What can hang from each mark
Z110: Z730
Z249: Z104 Z399 Z523 Z730
Z730: Z104 Z399 Z523
Z104: Z110
Z523: Z110 Z249 Z399
Z399: Z104

Every row comes from one small tree of marks. The marks that hang from a mark follow it in brackets, in the order of their numbers. Every link used is in the known rows. Which tree was each row made from?
(in the rows, 128 means zero)
Known rows
Z110[Z730[Z104 Z523[Z399]]]: | 136 | 143 | 131 | 124 | 101 | 132 | 110 | 125 | 133 | 126 | 103 | 131 | 117 | 150 | 125 | 125 | 144 | 123 | 126 |
Z730[Z104[Z110] Z399 Z523[Z249]]: | 126 | 123 |  72 | 139 | 136 | 131 | 146 | 122 | 139 | 196 | 107 | 123 | 121 | 131 | 137 | 120 | 132 | 103 | 135 |
Z730[Z104 Z399 Z523]: | 121 | 125 |  89 | 129 | 120 | 112 | 133 | 122 | 141 | 131 | 114 | 122 | 127 | 121 | 116 | 133 | 134 | 115 | 124 |
Z249[Z399[Z104[Z110]] Z730[Z523]]: | 123 | 122 | 136 | 113 | 162 | 129 | 162 | 132 | 119 |  87 | 129 | 121 | 147 | 143 | 129 | 126 | 123 | 165 | 116 |
Z730[Z104 Z399]: | 125 | 128 |  89 | 133 | 120 | 122 | 110 | 125 | 140 | 113 | 130 | 107 | 123 | 121 | 109 | 135 |  93 | 127 | 131 |
Z399[Z104[Z110[Z730[Z523[Z249]]]]]: | 133 | 128 | 132 | 126 | 142 | 141 | 129 | 128 | 131 | 169 | 100 | 149 | 113 | 139 | 140 | 121 | 142 | 132 | 138 |
Z730[Z399[Z104[Z110]] Z523[Z249]]: | 124 | 128 |  96 | 130 | 140 | 126 | 160 | 128 | 124 | 188 | 114 | 132 | 128 | 124 | 135 | 128 | 155 | 112 | 129 |
Z110[Z730[Z523[Z249 Z399]]]: | 132 | 146 | 142 | 144 | 105 | 136 | 135 | 130 | 118 | 154 | 113 | 141 | 122 | 163 | 149 | 122 | 185 | 101 | 131 |
Z399[Z104[Z110[Z730]]]: | 139 | 127 | 150 | 117 | 135 | 139 | 100 | 130 | 135 | 124 | 120 | 133 | 117 | 121 | 122 | 127 |  96 | 157 | 135 |
Z730[Z399[Z104[Z110]] Z523]: | 127 | 122 | 115 | 117 | 134 | 113 | 156 | 127 | 128 | 165 | 119 | 130 | 136 | 103 | 121 | 131 | 151 | 122 | 118 |
Z104[Z110]: | 134 | 118 | 131 | 129 | 141 | 140 | 118 | 129 | 137 | 124 | 138 | 117 | 122 | 115 | 127 | 128 |  98 | 125 | 123 |
Z104[Z110[Z730]]: | 141 | 117 | 160 | 132 | 128 | 134 | 103 | 128 | 138 | 137 | 125 | 130 | 121 | 117 | 134 | 118 | 106 | 137 | 138 |
Z104[Z110[Z730[Z399 Z523]]]: | 135 | 113 | 154 | 136 | 113 | 102 | 142 | 125 | 130 | 191 | 109 | 142 | 138 | 100 | 139 | 113 | 168 | 112 | 135 |
Z523[Z249[Z104 Z730] Z399]: | 127 | 141 |  96 | 136 | 140 | 146 | 142 | 137 | 110 | 126 | 140 | 128 | 134 | 174 | 146 | 129 | 108 | 113 | 138 |
Z249[Z399 Z523]: | 119 | 128 | 163 | 135 | 117 | 129 | 115 | 129 | 122 |  67 | 159 | 108 | 130 | 137 | 124 | 137 | 100 | 152 | 114 |
Z730[Z523]: | 121 | 124 | 130 | 128 | 131 | 121 | 137 | 127 | 133 | 106 | 126 | 134 | 128 | 127 | 124 | 136 | 146 | 114 | 114 |
Z730[Z399]: | 122 | 124 | 117 | 140 | 117 | 111 | 128 | 129 | 128 | 120 | 144 | 117 | 133 | 112 | 120 | 134 | 129 | 116 | 127 |
Z110[Z730]: | 132 | 126 | 154 | 135 | 117 | 127 |  95 | 128 | 135 |  99 | 129 | 133 | 119 | 131 | 125 | 127 | 115 | 138 | 136 |
Z249[Z104 Z523[Z110] Z730]: | 115 | 122 | 139 | 122 | 150 | 134 | 119 | 128 | 126 |  48 | 168 | 134 | 139 | 104 | 114 | 138 | 111 | 130 | 127 |
Z730[Z399 Z523[Z249]]: | 116 | 128 | 101 | 148 | 124 | 114 | 157 | 127 | 124 | 162 | 124 | 133 | 131 | 136 | 139 | 130 | 175 |  94 | 130 |
Z399[Z104[Z110[Z730[Z523]]]]: | 136 | 124 | 153 | 113 | 136 | 128 | 125 | 126 | 135 | 145 | 103 | 146 | 122 | 118 | 127 | 125 | 136 | 143 | 127 |
Z730[Z399[Z104] Z523[Z110 Z249]]: | 113 | 135 |  99 | 127 | 139 | 115 | 146 | 126 | 128 | 112 | 136 | 135 | 124 | 113 | 114 | 140 | 198 | 117 | 126 |

Which tree is each row?
| 130 | 131 | 138 | 127 | 112 | 111 | 106 | 129 | 127 | 115 | 127 | 130 | 127 | 115 | 113 | 133 | 126 | 147 | 138 |	Z110[Z730[Z399[Z104]]]
| 126 | 129 | 156 | 116 | 133 | 141 | 118 | 130 | 122 |  92 | 149 | 108 | 126 | 129 | 122 | 135 |  79 | 170 | 111 |	Z249[Z399[Z104[Z110]] Z523]
| 117 | 129 | 118 | 114 | 132 | 102 | 138 | 124 | 131 |  87 | 140 | 132 | 132 |  91 | 102 | 142 | 194 | 127 | 114 |	Z730[Z399[Z104] Z523[Z110]]
| 132 | 118 | 134 | 134 | 128 |  98 | 121 | 129 | 123 | 172 | 104 | 153 | 114 | 176 | 157 | 123 | 130 | 148 | 145 |	Z110[Z730[Z523[Z249[Z104 Z399]]]]
| 111 | 130 |  96 | 155 | 140 | 135 | 153 | 133 | 118 | 109 | 149 | 117 | 146 | 137 | 132 | 124 | 135 | 111 | 143 |	Z523[Z249[Z730[Z399]]]
| 114 | 125 | 102 | 119 | 159 | 138 | 131 | 121 | 145 |  31 | 137 | 123 | 133 | 116 | 103 | 134 | 144 | 129 | 122 |	Z249[Z730[Z104 Z523[Z110]]]
| 122 | 117 |  91 | 129 | 146 | 128 | 159 | 124 | 135 | 140 | 117 | 119 | 148 | 112 | 125 | 118 | 125 | 115 | 131 |	Z249[Z730[Z104[Z110] Z399 Z523]]
| 129 | 146 | 104 | 122 | 114 | 137 | 128 | 126 | 133 | 113 | 116 | 118 | 120 | 149 | 120 | 137 | 138 | 113 | 111 |	Z730[Z104 Z523[Z399]]
| 126 | 129 | 142 | 123 | 113 | 100 | 131 | 127 | 125 | 137 | 110 | 146 | 132 | 116 | 118 | 131 | 167 | 134 | 131 |	Z110[Z730[Z399[Z104] Z523]]
| 124 | 149 | 148 | 119 | 134 | 169 | 145 | 134 | 109 |  85 | 155 | 111 | 148 | 125 | 120 | 129 | 109 | 131 | 112 |	Z249[Z523[Z399[Z104[Z110]]] Z730]
| 146 | 142 | 154 | 116 | 115 | 144 | 109 | 133 | 124 | 134 | 123 | 124 | 122 | 132 | 127 | 124 | 118 | 144 | 128 |	Z523[Z399[Z104[Z110[Z730]]]]
| 142 | 132 | 165 | 128 | 106 | 129 | 136 | 129 | 125 | 172 | 109 | 137 | 129 | 128 | 146 | 115 | 170 | 110 | 123 |	Z104[Z110[Z730[Z523[Z399]]]]
| 131 | 127 | 127 | 125 | 120 | 127 | 100 | 121 | 145 | 113 | 100 | 138 | 114 | 137 | 119 | 127 | 120 | 134 | 133 |	Z110[Z730[Z104 Z523]]
| 133 | 115 | 136 | 121 | 135 | 134 | 113 | 127 | 130 | 156 | 140 | 132 | 123 | 111 | 133 | 131 |  71 | 125 | 126 |	Z249[Z104[Z110] Z523]
| 126 | 122 | 146 | 124 | 123 | 112 | 109 | 129 | 120 | 107 | 149 | 124 | 125 | 143 | 129 | 138 |  74 | 157 | 122 |	Z249[Z104 Z399 Z523]
| 131 | 132 | 140 | 124 | 131 | 149 | 143 | 133 | 111 | 139 | 151 | 125 | 147 | 128 | 139 | 124 |  91 | 115 | 122 |	Z249[Z104[Z110] Z523[Z399] Z730]
| 126 | 142 | 125 | 128 | 128 | 176 | 132 | 128 | 124 |  91 | 146 | 101 | 140 | 129 | 123 | 123 |  84 | 122 | 119 |	Z249[Z523[Z399] Z730[Z104[Z110]]]
| 126 | 149 | 117 | 138 | 123 | 148 | 120 | 131 | 127 |  82 | 158 | 113 | 115 | 140 | 126 | 136 | 170 | 107 | 122 |	Z523[Z110 Z249 Z399]
| 141 | 111 | 178 | 125 | 118 | 114 |  99 | 128 | 124 | 160 | 131 | 135 | 124 | 131 | 145 | 118 |  75 | 165 | 138 |	Z249[Z104[Z110[Z730]] Z399 Z523]
| 142 | 113 | 113 | 141 | 125 | 111 | 119 | 130 | 128 | 236 | 113 | 145 | 120 | 130 | 154 | 113 | 107 | 120 | 162 |	Z523[Z249[Z104[Z110[Z730[Z399]]]]]
